What can hang from each mark
j_50: j_462 j_939
j_462: j_50 j_269
j_939: j_50 j_236 j_269 j_467
j_444: j_236 j_467
j_269: j_939
j_467: j_939
j_236: j_444

Every row comes from one small tree of marks. The marks that hang from a mark follow it in brackets, in the order of their numbers. Every link used is in the known rows. Which tree was each row made from?
In the rows, 128 means zero.
Known rows
j_50(j_462(j_269) j_939(j_236)): [ 84 137 133 119 103 139 126  98 152 167 186  51 141 103 173 126  97  93
 119 155 115 154]
j_467(j_939(j_236 j_269)): [113  99  64 135  92 126 151 107 130 154 162  92 100 109 151 116  93  84
 135 165 112 104]
j_939(j_50(j_462) j_236(j_444)): [111 134  90 111  73 115 136 106 171 170 174  81 133 132 163  83 103  72
 114 176 100 153]
j_467(j_939(j_236)): [111 107  83 118 115 136 135 102 149 157 152  92  90 111 147 118  92  85
 115 163 127 112]
j_269(j_939(j_467)): [ 93 148  86 132 105 127 143  89 149 148 148  98 114 115 173 117  91  90
 134 128 120 126]
j_444(j_467): [113 145  87 130 111 144 154 112 130 142 151 114 108 132 164 138 110 102
 120 137 107  83]
j_467(j_939): [126 121  76 120 112 140 126 106 140 147 152 118  92 111 156 122  96  90
 118 153 114  95]
j_269(j_939(j_50(j_462))): [ 97 166  79 122  89 132 136 115 144 149 161  72 151 145 174  85 106  88
 138 138  87 124]
j_50(j_462): [113 139  96 113 111 141 123 109 148 152 167  94 115 124 161 121 104  92
 129 142 101 125]
j_939(j_236(j_444) j_269 j_467): [108 109  78 137  67 100 160  86 156 166 172 107 107 105 165 114  93  71
 133 166 116 149]
j_236(j_444(j_467)): [119 140  86 131  91 121 150 106 142 153 161 126 101 132 175 124 107  90
 110 155 103 111]
j_444(j_236 j_467(j_939)): [136 126  72 121 104 141 127 107 133 154 173 142  84 124 164 137  95  91
 101 164 112  79]
j_444(j_236): [119 146  86 109  84 118 132 119 152 156 178 118 107 114 153 119  87  91
 129 157 124 111]
j_444(j_236 j_467(j_939(j_269))): [137 118  55 139  82 130 142 111 113 152 185 142  98 123 169 136 101  91
 122 166  99  72]
j_236(j_444(j_467(j_939(j_50(j_462))))): [143 130  70 125  90 140 124  97 143 157 168 128 116 141 187 108 117  76
  90 173  72 105]
j_462(j_50 j_269(j_939(j_236))): [ 69 131 108 126  81 126 139  93 143 166 169  53 140  95 166 107  91  82
 118 145 127 155]
j_50(j_939): [106 157  93 128  99 133 146 121 150 144 179  80 128 122 163 134  85 103
 139 144 124 109]
j_467(j_939(j_50 j_236)): [120 124  72 118  93 135 145 112 151 153 149  92 117 124 150  97 100  82
 116 168 115  94]
j_269(j_939(j_236 j_467)): [ 80 133  92 129 107 125 152  87 159 159 148  74 109 113 164 111  87  86
 131 138 133 142]
j_444(j_236 j_467): [122 148  86 121  94 134 143 114 138 152 178 128 102 130 164 135  97  98
 117 153 114  90]

Write each row's tree
[133 117  73 133 101 131 133  96 138 156 158 139  83 124 177 127 104  84
  96 167 100 100]
j_236(j_444(j_467(j_939)))
[ 68 133 114 130 100 121 144  76 149 165 145  78 120  94 175 107  98  86
 121 140 123 151]
j_462(j_269(j_939(j_236 j_467)))
[102 131 108 120  93 125 130 104 173 171 198  56 122 122 170 116  82  77
 120 171 121 173]
j_50(j_462 j_939(j_236(j_444)))
[ 84 149  74 132  61  97 161 113 162 164 160  67 134 135 168  68  94  75
 128 164 113 147]
j_269(j_939(j_50 j_236(j_444)))
[114 133  64 145  52 104 186 116 135 156 172 101 138 141 172  98 115  81
 126 171  92 103]
j_939(j_50 j_236(j_444(j_467)) j_269)
[146 139  70 113  92 150 117 107 138 156 185 132 116 140 177 118 110  84
  97 171  82  85]
j_444(j_236 j_467(j_939(j_50(j_462))))
[108 134  75 128  71 125 158 118 140 155 175  72 152 134 158  94 110  83
 147 159  89 117]
j_939(j_50(j_462) j_236 j_269)
[ 91 143  77 131  68 100 159  88 173 166 156  83 129 126 176  80  93  69
 120 160 119 155]
j_269(j_939(j_50 j_236(j_444) j_467))
[ 81 155  76 130  82 117 166 120 151 152 150  56 142 139 158  79  97  87
 139 147 117 120]
j_269(j_939(j_50 j_236))
[108 157 107 112  82 132 124 107 141 155 163 101 157 115 176  97 124  93
 119 149  80 119]
j_939(j_50(j_462(j_269)))
[102 130  80 156  73 114 176 111 138 158 194  76 126 131 178 131  93  87
 131 166 115 124]
j_50(j_939(j_236(j_444(j_467)) j_269))
[116  99  66 146 104 140 161 102 115 148 158 103  98 122 160 131 109  88
 124 161 103  81]
j_444(j_467(j_939(j_236 j_269)))
[126 142  69 130  76 130 146  98 140 147 175 110 152 125 176 113 113  84
 142 146  79 110]
j_939(j_50(j_462) j_269 j_467)
[ 77 149 113 124 100 130 119  95 134 161 160  77 135 109 184 100 109  94
 128 134  91 149]
j_50(j_462(j_269(j_939)))
[118 101  81 121  93 116 130  95 162 169 158 103  81 108 156 104  87  72
 105 181 124 136]
j_467(j_939(j_236(j_444)))
[104 123  94 134  97 136 145  91 152 160 196  60 135 112 173 141  88  83
 146 152 115 145]
j_50(j_462 j_939(j_236 j_269 j_467))
[123 117  53 145  82 135 174 112 116 145 158 103 125 138 164 112 116  87
 124 166  92  65]
j_444(j_467(j_939(j_50 j_236 j_269)))
[120 117  53 134  70 123 160 115 131 149 161  94 130 124 152  96 106  80
 136 169 103  87]
j_467(j_939(j_50 j_236 j_269))
[ 99 128  84 144  88 125 167  99 148 152 185  71 132 108 165 141  82  90
 148 150 131 125]
j_50(j_939(j_236 j_269 j_467))
[ 91 144  89 120  96 134 141  85 163 161 159  62 142 133 173  91  99  77
 127 143 105 149]
j_269(j_939(j_50(j_462) j_236 j_467))
[104 115  79 134  88 121 164  94 144 154 165  95 114 106 156 126  95  84
 143 148 120 122]
j_939(j_236 j_269 j_467)
[102 137  99 138  90 125 160 107 157 161 184  73 113 132 175 132  90  89
 111 166 125 131]
j_50(j_939(j_236(j_444(j_467))))
[ 86 149  80 129  86 121 162  95 160 154 147  72 138 129 167  91  93  83
 131 142 120 127]
j_269(j_939(j_50 j_236 j_467))
[110 131  67 134  69 117 174 100 147 150 162  95 143 119 159 105 104  82
 141 154 107 105]
j_939(j_50 j_236 j_269 j_467)
[122 112  60 128  83 133 140 108 134 156 173  83 134 126 159  94 108  78
 132 171  85 107]
j_467(j_939(j_50(j_462) j_236 j_269))
[ 84 151  86 121  90 128 145 110 153 158 163  48 146 143 165  79 104  83
 134 147 101 141]
j_269(j_939(j_50(j_462) j_236))
[ 82 134  88 142  91 115 164 100 145 164 157  77 103 137 175 104  97  82
 117 155 117 141]
j_269(j_939(j_236(j_444(j_467))))
